Each row was made from one path, in order. Every step used is in the known rows, and no mark comes twice. Write each row's path.
Known rows
k u m y h: [  2.8  -1.6   6.7  -5.9 -22.8   1.8  14.3  26.1   9.0   9.6  -6.2  -7.9
 -16.8   4.5  -2.8  16.3  -1.6   4.1  -1.0 -11.7  11.7   2.7  -0.9 -35.6
  17.5  -4.7 -12.0  -1.3]
d v h y c: [  5.9   2.8 -19.8 -17.1  15.1  -4.7  -6.6  47.6   6.9   2.9 -34.6  15.5
 -16.7  -7.4   2.8   7.1   1.6  38.6   4.1 -24.1   2.9  12.5  13.5 -12.7
  -9.4   1.4  -0.8  32.1]
k v h y z: [ 21.0  10.2   9.1 -11.7   4.9  -1.6  18.7  39.7  16.6  11.6  -8.6  -8.9
 -16.7  -5.5   2.2  -2.4  -1.4  48.3  13.9 -19.8  -1.5  20.6  11.3 -40.8
  -0.4  -6.1  -8.4  23.3]
v h y: [  2.7   2.1  -8.4   2.8  12.2 -13.9   5.5  28.2  -0.6  -1.5 -19.2 -15.1
  -5.8   0.2   6.3 -21.8  -0.8  25.4  14.1 -12.6 -12.0  17.1  16.9  -9.4
   2.2  -2.6  -5.9  13.6]
k v: [ 18.4  -0.5   0.9  -9.7  -2.8   1.3  -2.1  -8.0  -7.1   6.0  -5.6 -11.3
   1.1  -7.8   2.9  -2.6   0.8   9.5 -10.1  -6.5   4.6  -8.6  -4.6 -32.5
  -1.7  -3.1  -1.4   7.5]
c y h v k: [ -0.1   6.7 -30.9 -19.3   9.1 -23.3 -25.9  52.6  -6.0  -3.0 -21.0 -16.2
  -7.3  -3.2 -11.2  -7.9 -10.4  27.2   3.2 -24.0  -5.8  18.1  34.3 -19.3
  -4.4   0.0   9.6  18.5]
v k u m y z: [  7.3   8.4   4.2  -9.8 -25.2  19.4 -19.0  47.7   9.5  -3.3   9.6   6.4
 -14.8   0.3 -26.1  33.3 -10.5  -0.1   0.5 -10.7  10.0   9.0  -2.8 -33.1
  11.3  -6.3  -9.3  11.6]
h v: [  7.1   2.4   5.6 -18.0  12.2 -15.3 -27.0   6.7 -12.2 -12.4   5.8  -3.2
  -4.3 -11.1   2.8   3.5  -4.7  18.4   7.8  -7.8   2.1  -4.5   7.9  -8.3
   6.5  -3.0   9.4   8.7]
k v h y: [ 17.6   1.7  -7.8  -4.7   9.4 -13.5   0.9  20.8  -7.2   2.9 -23.4 -23.5
  -4.5  -6.4   9.4 -25.2  -0.3  33.5   6.3 -18.4  -8.2  10.4  13.3 -33.8
  -0.2  -5.0  -7.0  20.6]
u m y: [ -2.8  -2.3  20.9   4.5 -14.8   0.6 -14.4  -1.9 -15.5 -11.4   6.7  -1.3
 -10.6   1.3 -13.0   4.9  -9.6 -16.5  -3.8  -2.7   7.3  -1.2 -10.7 -17.5
  15.4  -2.5  -3.8  -6.9]
m u: [  1.7  -2.3  24.7  -1.2  -9.5  15.9  -1.5   6.1  -2.1  -7.0  -2.7 -14.6
   6.6   8.1  -6.1  11.9  -2.0 -16.1   4.8  10.2   6.1  -0.1   2.4  -2.7
  10.3  -5.0  -2.3  -4.6]
y h v: [  6.1   4.1   3.7 -21.4  10.2 -21.9   2.1  30.8   4.5   6.7  -3.3  -7.8
 -14.3  -5.3   6.6   5.8   0.4  28.4  10.8 -15.0   5.6   5.4  13.5 -13.2
   6.6  -0.6   6.3  11.1]
h y: [  6.5   3.5  -4.2  -1.4   7.4 -11.0 -26.2   6.9  -5.8  -9.1  -7.9  -7.2
  -1.5  -5.3   5.3 -17.2  -5.7  20.5  11.5  -9.9  -5.5   5.8  14.5 -20.2
   3.1  -3.5   7.5  -0.5]
d v: [ 12.3  -2.6 -15.9  -9.2   1.0   0.7 -30.5  -2.0  -8.1   6.5  -1.6  18.8
   6.0 -10.2  -1.8  -2.7   2.5  10.1  -5.7  -4.5  11.2   2.6  -1.2   3.0
  -2.3   5.8   1.8  16.0]
z y c v d: [-20.8  -1.6 -21.4 -21.3  10.5 -11.5 -11.7  21.0   5.9 -25.4 -31.1   9.1
 -12.7   8.5 -13.8  16.4  -8.4  13.1  -4.6 -15.4  -0.4  17.4  18.7 -27.5
 -17.9  -6.9   4.7  20.7]
u m y h: [ -3.8  -1.0  17.8  -0.9 -16.0  -6.2  19.7  23.8   5.6  12.7  -3.6  -5.2
 -21.4   6.3  -6.2   7.1  -2.6  -5.5  -0.6 -11.4  10.9  10.5  -2.7 -20.2
  13.9   0.4  -7.0  -4.2]
d v k u m: [  9.0   0.5 -65.3  -1.3 -12.7   3.8 -65.3  36.8  -4.1   6.7  -8.5  20.5
   7.7  -5.7 -20.3  27.1  -2.4  -3.0  -7.1 -14.7   7.6   4.8   2.9  -0.3
  -0.7   2.1  -2.4  23.5]
z y: [-10.4  -4.2  12.7  10.5   5.1 -10.0  -5.4   1.8  -3.9  -8.6   2.2 -12.6
   1.5   5.2   6.7 -14.4  -1.3   3.2  -0.8 -10.6  -9.8  15.7   7.7  -5.2
   9.3   0.4   3.2 -10.5]
u m: [ -4.9   0.7 -17.8  13.2  -1.8  -6.9 -21.5   9.5   2.3   6.0   2.8  12.5
  -5.3   3.5 -11.6  17.0  -3.4  -8.8   1.1  -6.1   2.6   5.9  -4.8   9.2
   1.1   1.1   1.8  -4.9]
m y c v k u: [ -0.5  -1.2 -20.5 -33.8 -18.7  18.4 -19.5  36.6  -8.8 -32.3 -30.6  -2.1
  -6.2   1.4 -15.3  24.1 -12.1   3.4  -9.6 -19.3   4.2 -12.5  13.6 -55.0
   0.2 -12.7  -6.3  20.2]
c y z: [  3.8   8.8   5.1  -8.9  -1.7   8.4   5.5   7.1  15.2  -5.1   0.3   5.7
 -11.2   1.7  -9.9   0.0  -9.9  40.5   5.3  -9.1  -0.6  18.0  16.9 -29.4
  -4.0  -5.1   2.4  -3.0]
v k u m y: [  2.3  -0.9  -9.7  -2.4 -24.3   9.0 -35.2  24.7 -13.7 -11.9  -0.9  -6.7
  -2.4  -0.1 -19.8  15.7 -10.3 -19.3  -7.7  -7.2   5.0  -4.0  -2.9 -28.1
  14.7  -5.9  -8.5   6.2]
d v k u m y: [ 11.1  -2.8 -21.5  -9.3 -24.0   9.8 -57.0  20.3 -21.6  -9.0  -3.2   7.1
   2.1  -7.9 -21.4  13.1  -8.4 -10.1 -12.2 -10.0  13.4  -1.9  -3.6 -25.8
  13.8  -1.5  -6.9  18.0]
z y c: [-15.1  -1.4  11.1  -3.7   8.3  -2.8   5.8  29.5   9.8  -7.4 -13.7   2.2
 -14.8   5.1   3.6  16.7  -0.4   8.6  -5.2 -19.0  -3.2   9.1   5.9 -11.5
  -0.4   0.6   6.6  -3.0]
v k u m: [  0.2   2.1 -53.4   5.9 -12.3   2.9 -44.3  39.8   2.8   2.3  -6.4   6.2
   3.8   1.5 -19.3  28.4  -4.3 -11.9  -2.7 -10.4  -0.4   2.9   3.5  -2.3
  -0.3  -2.0  -3.7  10.6]
k u m y h v: [ 10.4   1.2  10.9 -24.3  -9.6 -12.5 -16.2  30.7  -4.8  -5.3   0.8 -11.0
 -18.9  -7.0   1.1  17.3  -5.9  24.5   6.9 -18.3  13.0  -2.9   7.9 -42.0
  23.2  -8.5  -2.1   8.5]

Write each row's path
[ 11.8  -0.3 -22.2  -4.4  12.1 -14.1 -18.7  24.3  -9.2   3.9 -19.9   2.0
  -0.4  -8.4   5.6 -25.1   0.9  35.4  10.5 -16.4  -2.7  19.4  15.7  -7.3
   2.0   2.1  -4.2  27.8] -> d v h y
[ 12.7   2.2 -19.7 -14.8   1.9  -6.1 -11.5   0.5   1.4   5.3 -10.5  -7.4
   0.4  -7.4 -10.6   3.1   0.2   3.5 -11.0   4.0   8.0   3.3  -1.1 -26.6
 -15.8  -3.4  -2.9  28.4] -> k v d
[ -7.2   1.2 -62.9 -13.8 -10.8   5.9 -41.5  51.0   6.9 -14.6 -29.5  20.5
  -8.1   6.4 -23.5  49.0  -9.5   0.3  -5.7 -25.7   2.0  -1.9  11.7 -23.6
 -10.2  -7.8  -0.4  17.2] -> y c v k u m
[  2.9   1.9 -26.6 -17.5   0.3 -14.9 -27.5  61.7   1.3  -3.8 -10.9 -22.4
  -0.4  -2.2   2.9   7.0  -2.4  21.8   4.0 -25.4  -5.1  12.1  26.3 -26.5
  10.5  -4.0   1.4  19.2] -> z y h v k u
[  4.4   7.2  -0.7 -14.9   6.9  -3.4  15.0  40.7  15.3  -9.4 -16.4   3.6
 -18.5   4.2  -2.4  -2.4  -7.8  49.0  21.5 -22.4  -6.0  26.4  23.3 -33.9
  -1.2  -8.8  -6.0  18.3] -> c v h y z
[ -3.9   0.9 -11.1  -4.8  -0.1  -9.8  22.7  12.7  12.2   7.1 -22.4 -11.0
  -9.9   7.4   2.1 -17.5  -3.1  33.8   0.6 -14.3  -3.2  17.8  24.9 -26.1
  -4.4  -0.8   0.4  -5.3] -> c y h
[ -7.5  -0.6 -37.0 -12.3  -2.1  -4.5 -27.1  27.8 -12.6 -18.5 -22.1   2.0
   4.0   6.1 -17.6   0.4 -10.8  -6.9  -2.5 -15.0  -6.4   7.2  17.8 -11.7
 -10.8  -2.4   1.5  15.0] -> c v k
[  2.6   5.1 -14.0 -22.3  14.9 -21.2 -34.7  12.3  -4.1 -11.0   0.1  -0.8
  -4.4  -9.4 -11.9   7.8  -5.3  11.1   5.1   2.9   5.8   6.8   9.9  -4.1
  -7.4  -3.7   7.6  29.3] -> h v d
[  2.6   4.8 -59.7 -11.3  -4.4 -14.9 -47.4  51.6   2.6  -2.5 -19.7  -6.0
  -5.9  -0.9 -16.5  16.4 -11.1  28.7   3.1 -27.1  -1.5  13.0  28.9 -29.0
   2.4  -5.8   3.8  13.5] -> c y h v k u m
[  7.9  10.4   8.0  -4.8   7.7  -1.5  20.7  45.4  21.1   7.1  -5.1  -0.2
 -18.0   0.2  -0.5  -0.6  -1.8  41.1  21.2 -14.8  -4.9  26.7  14.8 -17.2
   2.0  -3.1  -6.6  18.0] -> v h y z
[  4.5   5.0 -51.9  -9.9  -6.3 -12.9 -40.8  62.7   8.1   9.1  -9.8   1.1
  -7.7  -1.4 -12.6  33.1  -3.7  10.4   4.4 -22.9   3.8   7.3  14.0 -11.2
   4.6  -2.3   0.5  19.2] -> y h v k u m
[ -3.4  -0.4 -62.5  -4.2 -13.4   1.0 -50.1  30.6  -2.3 -14.7 -18.8  10.3
   2.9   6.2 -20.2  27.5 -10.2  -4.2  -2.1 -18.6  -2.0   2.0  13.1 -19.4
  -2.9  -7.5  -2.8  12.5] -> c v k u m
[  3.7   5.8 -22.4 -16.0   8.9 -15.7 -45.6  41.8 -15.5  -9.5  -2.7  -7.5
   1.4  -8.5 -12.9   5.0  -7.7   1.8   2.7 -12.7  -3.3   3.8  14.1   0.6
  -0.9   0.9   9.6  22.7] -> h v k
[ -4.4   1.5 -15.0 -26.6   8.8  -4.9 -17.8  17.7   0.1 -30.3 -36.3  11.9
 -16.2   1.5  -0.5  10.2 -12.2  33.9   6.3 -27.0  -1.7  -0.7  22.6 -45.5
  -9.6 -10.2  10.5   6.4] -> h y c v
[ -1.0  -1.4 -17.2  -8.4  11.6 -16.8  -0.7  19.6  -8.6 -20.0 -30.8 -10.6
  -6.3   4.6   4.1 -23.5  -7.5  34.2  16.3 -21.6 -13.4  16.0  27.1 -28.7
  -0.1  -9.0  -4.5  16.0] -> c v h y
[ -5.8   3.4 -14.9 -11.9  11.8 -28.6 -23.2  65.1  -3.8   2.9  -9.4 -19.6
  -7.7  -0.2  -3.5  -2.1  -4.6  10.9   5.8 -26.8  -7.1  24.5  24.9  -7.1
   5.0   3.5   8.0  17.4] -> z y h v k
[ -0.6   4.6  -9.4 -15.2  -2.8 -20.9 -30.9  63.0 -12.0   1.4  -5.8  -9.3
 -16.6  -3.5 -19.0  11.7 -10.4  -3.0   2.9 -22.0   5.0  12.5  11.2 -16.0
   9.8   1.5   3.4  19.0] -> u m y h v k
[ -9.4  -1.4 -11.5 -25.6   2.9   3.8   2.1  13.2   4.0 -22.1 -29.8  17.7
 -14.7   5.8  -5.2  24.4  -7.4  16.3  -2.7 -19.2   3.1  -5.0  10.6 -29.6
 -12.7  -7.1   4.0   6.9] -> y c v
[ -4.9  -4.1  -5.4 -28.3 -16.6  12.9 -15.5  12.6  -5.3 -34.6 -26.3  14.9
 -19.3   5.1 -12.6  36.5 -14.1  13.2  -5.8 -21.9  10.5 -13.4   4.7 -58.2
   3.8 -14.8  -3.7   4.2] -> k u m y c v
[-14.2   0.1 -23.3 -19.5  -9.4   1.6 -30.8  47.6 -12.1 -25.6 -29.7  13.0
 -17.5   7.2 -30.6  28.8 -17.6 -14.3  -9.2 -26.0   3.2   3.3   9.3 -29.6
  -7.9  -4.6   1.7  15.5] -> u m y c v k
[ -7.2   4.4 -42.1 -23.5   6.4  -6.2 -37.0  53.0  -4.1 -24.1 -40.9   7.1
  -9.4   2.3 -16.1  10.7 -14.7  13.0   1.8 -30.1  -6.4   7.1  27.6 -30.5
 -16.4  -5.6  10.0  20.5] -> h y c v k
[ -1.1  -3.7 -18.6 -12.7 -24.8   7.1 -40.9  17.6 -20.4 -30.2 -13.6  -2.9
  -3.8   3.5 -22.6  13.3 -16.6 -10.6  -5.8 -15.2   4.0  -4.3   5.6 -45.7
  11.1 -10.9  -7.6   6.6] -> c v k u m y
[  9.4   6.2  23.9  -9.6 -24.4  21.1  -3.9  22.0  12.1  -3.6  15.6   8.9
 -18.4  -0.8 -15.4  31.3  -8.1  13.0   3.6  -6.4  14.1   2.8  -8.2 -39.4
  16.1  -8.4  -9.7   0.8] -> k u m y z
[ -8.4   4.0 -32.4 -29.3  12.1 -12.0 -25.9  22.7   5.7 -26.7 -37.9  13.5
 -14.7   0.9 -14.0  14.2 -11.7  24.8   4.1 -14.3   2.4  10.3  23.7 -38.1
 -22.8 -10.1   7.8  28.3] -> h y c v d
[ -3.9   2.7 -11.3 -15.0 -18.6  14.7 -22.8  50.1   0.3 -11.6 -18.1   7.2
 -17.6   0.0 -21.8  41.8  -9.1 -11.3 -11.9 -16.4   9.7  -7.9  -3.3 -30.6
   2.4  -4.7  -4.8  14.3] -> v k u m y c
[-11.0  -2.8   9.2   4.9   2.2 -16.9  27.2  28.0  14.1  14.2  -8.0 -16.9
 -11.1  10.8  11.6  -9.5   4.6  12.6   2.3 -18.1  -4.2  25.6  13.2 -11.8
   7.4   3.3  -1.1  -6.2] -> z y h
[ -8.4  -0.9 -26.3 -31.1 -11.7   4.1 -25.6  19.3   2.5 -30.4 -29.1  16.3
 -17.6   3.8 -25.1  39.5 -13.8   5.1  -7.7 -10.4  14.0  -1.7   7.4 -50.5
  -9.4 -14.4  -4.9  24.6] -> k u m y c v d
[  1.3   4.7  -7.6 -28.0  -9.7   4.0 -44.0  55.1  -8.4 -20.0 -12.9   4.5
 -20.9  -8.3 -20.3  44.9 -12.4   3.6  -7.0 -22.3  10.9 -11.1   1.9 -38.0
   8.4  -7.8   2.5  19.8] -> h v k u m y c
[ 12.5  10.2   7.8 -22.3 -17.3   8.3 -38.4  52.0  -0.3 -12.4  14.6   3.9
 -17.7  -7.7 -24.4  35.7 -14.2  14.5   6.6 -16.0  11.0   5.0   2.1 -38.9
  16.9  -7.9  -2.3  17.9] -> h v k u m y z
[  9.2  -0.9 -25.2 -13.3 -23.7   1.2 -23.4  49.2  -1.4  15.5 -13.8   4.0
  -8.9  -1.2 -15.8  14.6  -2.1   0.1  -7.6 -18.8  16.4  10.2   3.8 -27.2
  10.9   2.3 -10.4  21.4] -> d v k u m y h
[ -2.9  -1.9 -19.9 -16.0 -24.7  -0.1  -7.2  44.0  -1.1  -6.0 -23.2  -7.1
 -13.7  10.1 -15.8  15.5  -9.9  -0.5  -2.7 -23.3   7.4   7.5  13.7 -46.6
  10.3  -7.1 -10.9  10.5] -> c v k u m y h
[ -7.4   0.8  19.3  -9.5  -9.3   7.8  -3.4  22.8  -0.3  -8.7 -10.6  13.1
 -25.6   1.4 -14.6  32.5  -7.9  -8.1  -8.5 -12.7  11.8  -5.6 -11.0 -23.6
   3.8  -3.0  -0.4  -1.0] -> u m y c
[-12.2   1.6 -29.4 -28.2   6.9  -3.9  -7.5  18.8   9.5 -19.4 -32.8  18.6
 -13.2   5.1 -18.4  27.0  -7.7   8.9  -4.2  -7.8   6.2   6.4  13.6 -23.3
 -25.1  -6.8   2.0  29.1] -> y c v d
[  2.6   3.3 -52.5 -28.9  -4.2   5.7 -42.5  48.8   0.1 -28.1 -39.7   2.4
  -2.2  -0.4  -8.5  19.3 -11.6  25.0   1.5 -28.4  -4.5  -3.6  29.1 -49.3
  -9.5 -12.4   3.1  22.2] -> h y c v k u
[ -0.2   0.8 -12.7  -6.3 -23.9   1.4  -0.2  51.6   5.5  10.8 -11.4 -10.8
 -14.2   5.5 -13.8  16.4  -4.0  -7.0  -4.1 -15.8   8.5   9.1   4.9 -29.6
  12.4  -2.3 -11.7   8.9] -> v k u m y h
[ 10.0   4.5  -8.0 -17.6  12.4  -5.3  12.4  44.7   7.8   3.3 -35.9  -8.4
 -20.2  -5.8   5.7   7.0   0.3  37.2   0.8 -25.7  -2.5   4.9  10.8 -38.4
  -8.9  -4.8  -2.7  24.4] -> k v h y c
[ -8.0  -5.3 -11.9 -20.1 -10.6   8.6  18.8  37.7   1.3 -23.5 -36.5   6.1
 -22.7   9.8 -10.6  28.8  -7.3  16.2  -1.8 -23.4   2.6   0.1   7.3 -42.3
   2.5 -12.6 -18.7  20.5] -> k u m y c v h
